Known rows, with every step that occurs
losop, pebuk, luvel, pavi: [ -3.8  -7.7  16.1  -7.0  -3.4 -14.5 -17.1 -57.1 -10.3 -28.2 -30.1 -17.2
  -2.1 -13.3 -15.3 -10.4  -6.2  -1.2 -15.0  32.1 -22.6  30.0]
losop, sezuv: [  5.6  19.9   8.5  -8.5  22.5   8.5 -11.4 -40.8   2.5 -25.7  -5.0 -11.3
  -4.0   5.2  -5.5  -3.6 -26.9 -16.4  -9.8  26.9   5.1  17.4]
luvel, losop, pebuk, sezuv: [ 17.1  15.6  26.3  12.6  17.0  -0.4  10.8 -55.1 -14.3 -27.2 -26.1 -24.0
  26.4 -10.9  -7.7 -18.0   0.8   0.1 -11.3  28.5  13.4  36.3]
sezuv, givan: [-13.7  19.0  23.1   6.2   8.9  -4.1  -2.8 -34.2  -2.5 -24.2  -6.2 -15.3
   7.7 -12.1  -1.8  -4.3 -18.2  -2.7  -3.9   8.0  -4.0  19.8]
luvel, givan, pebuk, losop: [  0.2   7.5  20.7  -8.8   2.2  23.9   3.2 -25.9  -2.6 -29.3 -25.9 -29.7
  11.4  -8.5  -3.3   1.5 -13.8  -2.9  -4.5  40.5  27.3  31.7]
pebuk, losop: [  3.1  14.7  18.0  -8.9  18.3   2.5  -9.6 -42.5  -1.3 -37.2 -20.2 -29.6
   8.5  -3.8 -21.3  -5.9 -15.0 -10.2   1.0  37.1  -0.1  25.2]
pebuk, losop, sezuv, luvel, givan: [  6.7  40.7  -9.6   3.3  14.6  30.8 -11.6 -34.3  -5.6  -4.7 -25.6 -10.9
   0.0   8.7  -0.2 -22.1 -16.6   3.4   3.2  50.0  34.8  23.9]
losop, sezuv, luvel: [  7.8  30.1   1.0   6.3  19.8  15.8  -9.4 -35.3  -0.6  -5.2 -14.3  -7.7
   0.0   7.8  -0.6  -5.7 -22.9  -4.8  -7.0  31.1   8.2  12.0]
losop, pebuk: [ -5.4  -2.9  23.3   7.8  11.4   9.7  -5.7 -49.9   0.5 -25.6 -19.1 -22.9
   7.6 -14.3 -11.2   2.7 -12.9 -16.3 -14.1  29.4 -15.5  28.3]
pavi, givan, pebuk, losop, sezuv: [ -7.7  14.6  12.2  -2.1   7.6  30.3   2.7 -31.2 -17.9 -54.5 -18.4 -11.2
   1.5  17.0  -8.1  -2.3 -21.6 -26.2   1.2  36.8  22.1  31.5]
sezuv, luvel, pavi: [  4.3  28.5  19.9   1.0   2.8  -1.5 -15.2 -40.4  15.0  -9.7 -13.8 -23.4
  11.4  -8.5 -10.6 -16.8 -13.0  17.6  -4.7  32.9  -4.1  15.8]
luvel, pavi, sezuv, givan, pebuk, losop: [ -8.5   5.8  31.9  -1.9 -11.5  -6.3  -3.8 -51.6 -13.9 -39.7 -34.4 -36.2
   4.2  12.7 -14.2 -12.7  -1.8  -4.1   8.0  28.1  -5.5  25.1]
luvel, losop: [  2.1  22.5  26.7   2.6  18.4  -2.6   2.2 -34.3  -3.3 -28.6 -12.2 -33.9
  20.3 -20.0  -6.0 -11.3 -19.1   7.5  -7.7  26.4   8.4  22.9]
givan, pebuk: [ -0.3  -3.7  31.8  -4.8   7.0   8.0   2.5 -28.4   5.0 -29.4 -15.9 -27.7
  11.1  -9.5  -5.3  17.1 -20.6 -13.5 -16.0  23.0   0.9  20.0]
luvel, givan, pebuk: [ -0.3   4.6  25.8  -5.0   4.5  19.8   4.5 -21.1   4.3 -17.7 -16.8 -22.7
  12.6 -16.5   6.5  10.4 -21.3   0.3 -17.1  22.4  21.6  25.4]
luvel, losop, sezuv, givan, pebuk: [ -9.5  19.8  20.8  11.6   0.6  11.3   9.7 -28.4 -22.7 -25.7 -10.9 -19.3
  11.0   0.5  12.4 -15.4 -19.2  -5.7  -5.1  17.9  27.4  27.3]
pavi, pebuk, losop: [ -1.5   8.1  11.9  -6.0   7.9   6.1  -5.7 -36.9   3.4 -22.1 -22.9 -15.5
   6.9   4.5 -16.8 -13.7 -12.3   1.7   4.4  45.3   2.5  24.7]
pavi, givan, pebuk, luvel, losop: [-10.2   7.3  26.9   3.6   1.1   0.9  17.5 -24.3 -33.9 -46.3 -33.6 -15.5
  14.0 -11.4   4.8   6.0 -14.6   0.5 -12.2  16.6  13.1  31.6]
pebuk, losop, sezuv: [  7.1  21.2   3.6  -9.7  21.4   9.4 -15.2 -44.7  -4.7 -35.6 -15.5 -18.5
  -5.4  11.0 -14.4 -13.0 -21.8 -19.6   1.1  45.4  11.9  23.5]
losop, sezuv, givan, pebuk: [-11.4   9.4  16.3   5.2   1.6  13.0   0.7 -30.1 -11.8 -24.3  -7.7 -10.1
   0.6   6.7   8.2   0.5 -22.3 -18.0  -9.3  13.1  12.6  22.5]
givan, pebuk, luvel: [  1.8 -13.3  22.9 -12.0   5.2  -8.5   1.8 -30.6 -15.1 -28.2 -33.7 -20.0
   0.5  -6.1  -3.6  21.5 -17.0 -13.5 -20.0  19.4  -7.7  22.9]

Rows
[ -4.6  -4.7   6.1   1.8   6.3   7.2  -5.3 -42.4 -16.4 -13.4 -38.2  -7.4
  -0.8 -18.6   2.3   0.0  -9.8  -2.1 -17.1  28.6   0.8  33.5]
losop, pebuk, luvel, givan
[ -1.8  10.8  19.2 -10.6  -3.1  -4.5 -11.4 -36.9  18.1 -15.7  -7.0 -13.0
   9.6  -4.1 -11.1 -23.0 -16.5  19.2  -6.0  33.9  -4.1  19.3]
luvel, pavi, pebuk
[-17.1   1.4  14.9  -0.7  -7.7  -3.5 -10.0 -51.6 -18.3 -42.5 -29.2  -4.1
   1.3 -12.2 -12.8 -11.6  -8.2  -0.9 -10.4  24.2 -16.3  35.0]
losop, pebuk, luvel, pavi, givan
[-10.4  28.8   1.4   0.0  11.0   7.9 -10.7 -42.9 -13.7 -33.4 -12.6 -10.5
  -3.4  12.9  -6.8 -21.4 -18.7 -17.0   9.7  30.7  11.4  26.4]
pebuk, losop, sezuv, givan
[-15.0  -2.8  24.6  -7.6 -19.7 -20.2  -5.1 -33.4 -17.2 -27.6 -24.6 -15.2
   1.6  -6.7   0.8  -7.0 -10.0   4.6 -11.5   9.5  -6.5  25.8]
sezuv, givan, pebuk, luvel, pavi
[-10.9   5.1  10.0  -8.3 -17.9 -12.0 -11.2 -38.8 -19.8 -28.4 -21.9  -5.6
  -9.4   9.1   5.7 -12.8 -15.9  -5.7 -10.7  16.6   4.6  25.5]
losop, sezuv, givan, pebuk, luvel, pavi
[-11.1  26.5   7.1   3.8  12.5   5.1  -7.1 -35.5  -7.5 -23.0  -3.0  -4.6
  -2.3   5.6   3.0 -14.4 -25.7 -11.5  -2.8  13.8   9.4  18.0]
losop, sezuv, givan
[ -0.7   8.6  11.8  -2.2   6.4 -13.1   6.3 -30.1 -17.7 -12.3 -32.6  -9.3
  10.4 -10.0  -1.2 -15.8 -12.3  21.9  -8.4  28.9   5.2  25.2]
pavi, pebuk, luvel, losop
[  8.6  12.8  26.2 -13.1  16.0 -12.0 -10.0 -55.7   7.8 -31.2 -22.5 -32.8
   2.5   2.5 -16.0  -8.8 -13.9   4.0  -3.6  24.1 -16.6  13.5]
luvel, pavi, sezuv
[ -0.7  12.4   5.6 -12.4  11.1  -2.4  -5.1 -27.4  -8.1 -14.9 -28.7  -9.8
  -0.5 -17.3   5.0   1.6 -18.1   8.0 -12.6  21.2   9.9  23.6]
pebuk, luvel, givan
[ -8.2  14.0  22.1   5.7  15.8  -7.5   1.2 -47.7  -9.5 -23.5 -25.1 -21.0
   2.5   5.6  -2.4   0.3 -15.8  -6.3   0.3   6.6 -13.6  14.0]
pavi, sezuv, givan
[ -9.2  -0.9  27.2   7.6  -1.9 -18.5  18.0 -39.3 -43.8 -25.6 -51.0 -27.0
   6.2   2.2   9.7   4.1  -5.0   1.0  -3.6   7.3   0.0  23.8]
pavi, sezuv, givan, pebuk, luvel, losop
[-11.4   7.8  26.9   1.2   3.1  19.8   6.2 -29.0 -13.0 -56.0 -23.2 -19.5
  12.1   0.9 -12.0   7.2 -14.3 -17.5   0.3  33.0  10.5  32.2]
pavi, givan, pebuk, losop
[  2.7  24.6  19.8   1.1 -10.3 -13.3  -0.4 -40.4   6.3 -13.4  -7.0   1.9
  16.5   8.8  -2.7 -40.1  -1.3  26.3   0.1  12.4  10.1  25.2]
luvel, pavi, pebuk, sezuv, givan
[ -0.1  30.8   8.9   7.2  11.8  19.2  -2.8 -25.0   7.8   3.5 -20.8 -13.2
  13.8 -16.5   6.3  -6.0 -19.2  17.2  -8.6  27.8  19.8  17.6]
sezuv, luvel, givan
[  4.1  13.4   5.8  -9.6   7.6  30.5  -3.3 -29.8  -8.4 -28.6 -22.8 -19.3
  -0.5   8.3   0.7  -6.4 -20.6 -14.3  -4.5  45.8  38.9  29.8]
luvel, givan, pebuk, losop, sezuv
[  8.5   3.2  16.9 -19.4  10.5 -28.1 -12.8 -56.7 -10.0 -27.9 -40.4 -23.3
  -6.6   4.8 -13.9  -4.4  -9.4   3.8  -7.6  23.0 -22.5  15.1]
pebuk, luvel, pavi, sezuv
[ 17.4  14.7  17.4  -5.6  15.0  -2.6   5.9 -36.2   8.1 -13.3 -16.1  -1.9
  15.6   8.9  -6.2 -14.4  -9.2   9.3  -8.6  23.0  10.9  19.9]
pavi, pebuk, sezuv
[-15.2   5.8  27.9   3.6  -5.6   8.5   1.7 -32.0 -14.6 -36.5 -22.1 -27.3
  10.3  -0.3  -7.0  -2.3 -10.6 -12.6   2.7  25.3   6.6  28.9]
sezuv, givan, pebuk, losop
[ -9.9  16.7  14.0 -12.3  -1.3 -12.6  -9.9 -36.5  -9.2 -47.5 -20.0  -2.7
   1.3  -6.4  -8.4 -10.1 -17.3   6.2  -5.9  18.1  -7.9  24.8]
pebuk, luvel, pavi, givan
[ -0.2  35.9 -14.9   4.9   4.8  35.5  -8.6 -28.4  -3.2   9.8 -27.7   4.2
   1.4  15.9   2.2 -30.4 -13.3  16.3   6.3  56.3  38.8  23.2]
pavi, pebuk, losop, sezuv, luvel, givan
[ -1.6  21.5  15.3   3.9  -7.6   2.4 -10.0 -35.2  17.2   5.1 -15.3  -9.5
  12.3  -2.0  -9.6 -26.1 -12.0  29.1  -2.7  35.9   0.2  15.3]
sezuv, luvel, pavi, pebuk
[ 23.9  31.5  17.3   7.5  19.6   0.4   2.9 -39.4   2.7  -8.4 -23.7  -9.6
  20.7   5.5  -5.5  -7.1  -5.3   6.3  -9.8  20.9   9.3  15.1]
pebuk, sezuv, luvel
[  0.0   9.9  22.7  16.1   6.7  -0.4   5.2 -53.7 -11.4 -22.5 -19.4  -6.4
  14.4  -1.6  -2.7 -15.7   1.8  -8.1  -8.0  10.3  -1.2  33.6]
losop, pebuk, sezuv, givan
[ 22.0  40.1  10.4   5.5  16.6  11.9   5.1 -31.4   5.5   2.2 -25.0  -6.8
  21.0  -2.8   7.1 -13.5  -6.0  20.0  -9.7  21.9  31.8  20.4]
pebuk, sezuv, luvel, givan
[ 10.7  44.8  18.2   5.2   4.7   3.3  -1.6 -40.5   2.7 -27.7 -15.6  -4.0
  23.3   6.3  -6.2 -26.5  -4.0  19.3  -2.0  20.2  12.9  21.7]
pebuk, sezuv, luvel, pavi, givan
[-16.5   4.6  28.0   7.4  -9.1 -13.5  13.4 -25.8 -34.5 -25.3 -33.8 -21.8
  11.4 -13.8   9.8  -1.1 -11.2   4.4 -11.0   8.6   9.5  30.7]
sezuv, givan, pebuk, luvel, losop
[-16.5  -3.9  20.7  -0.2  -7.9 -11.5   5.0 -27.4 -21.8 -26.2 -30.1 -11.5
   1.0  -4.7   6.7  12.8 -13.1  -8.9 -13.5   5.3  -6.5  25.0]
sezuv, givan, pebuk, luvel
[ 20.2  36.1  15.6  17.2   8.2   3.5  16.3 -33.2  -6.0   5.1 -28.4  -6.6
  31.4   4.9   1.0 -31.2  -0.2  31.8  -3.9  31.4  27.1  21.6]
pavi, pebuk, sezuv, luvel, losop
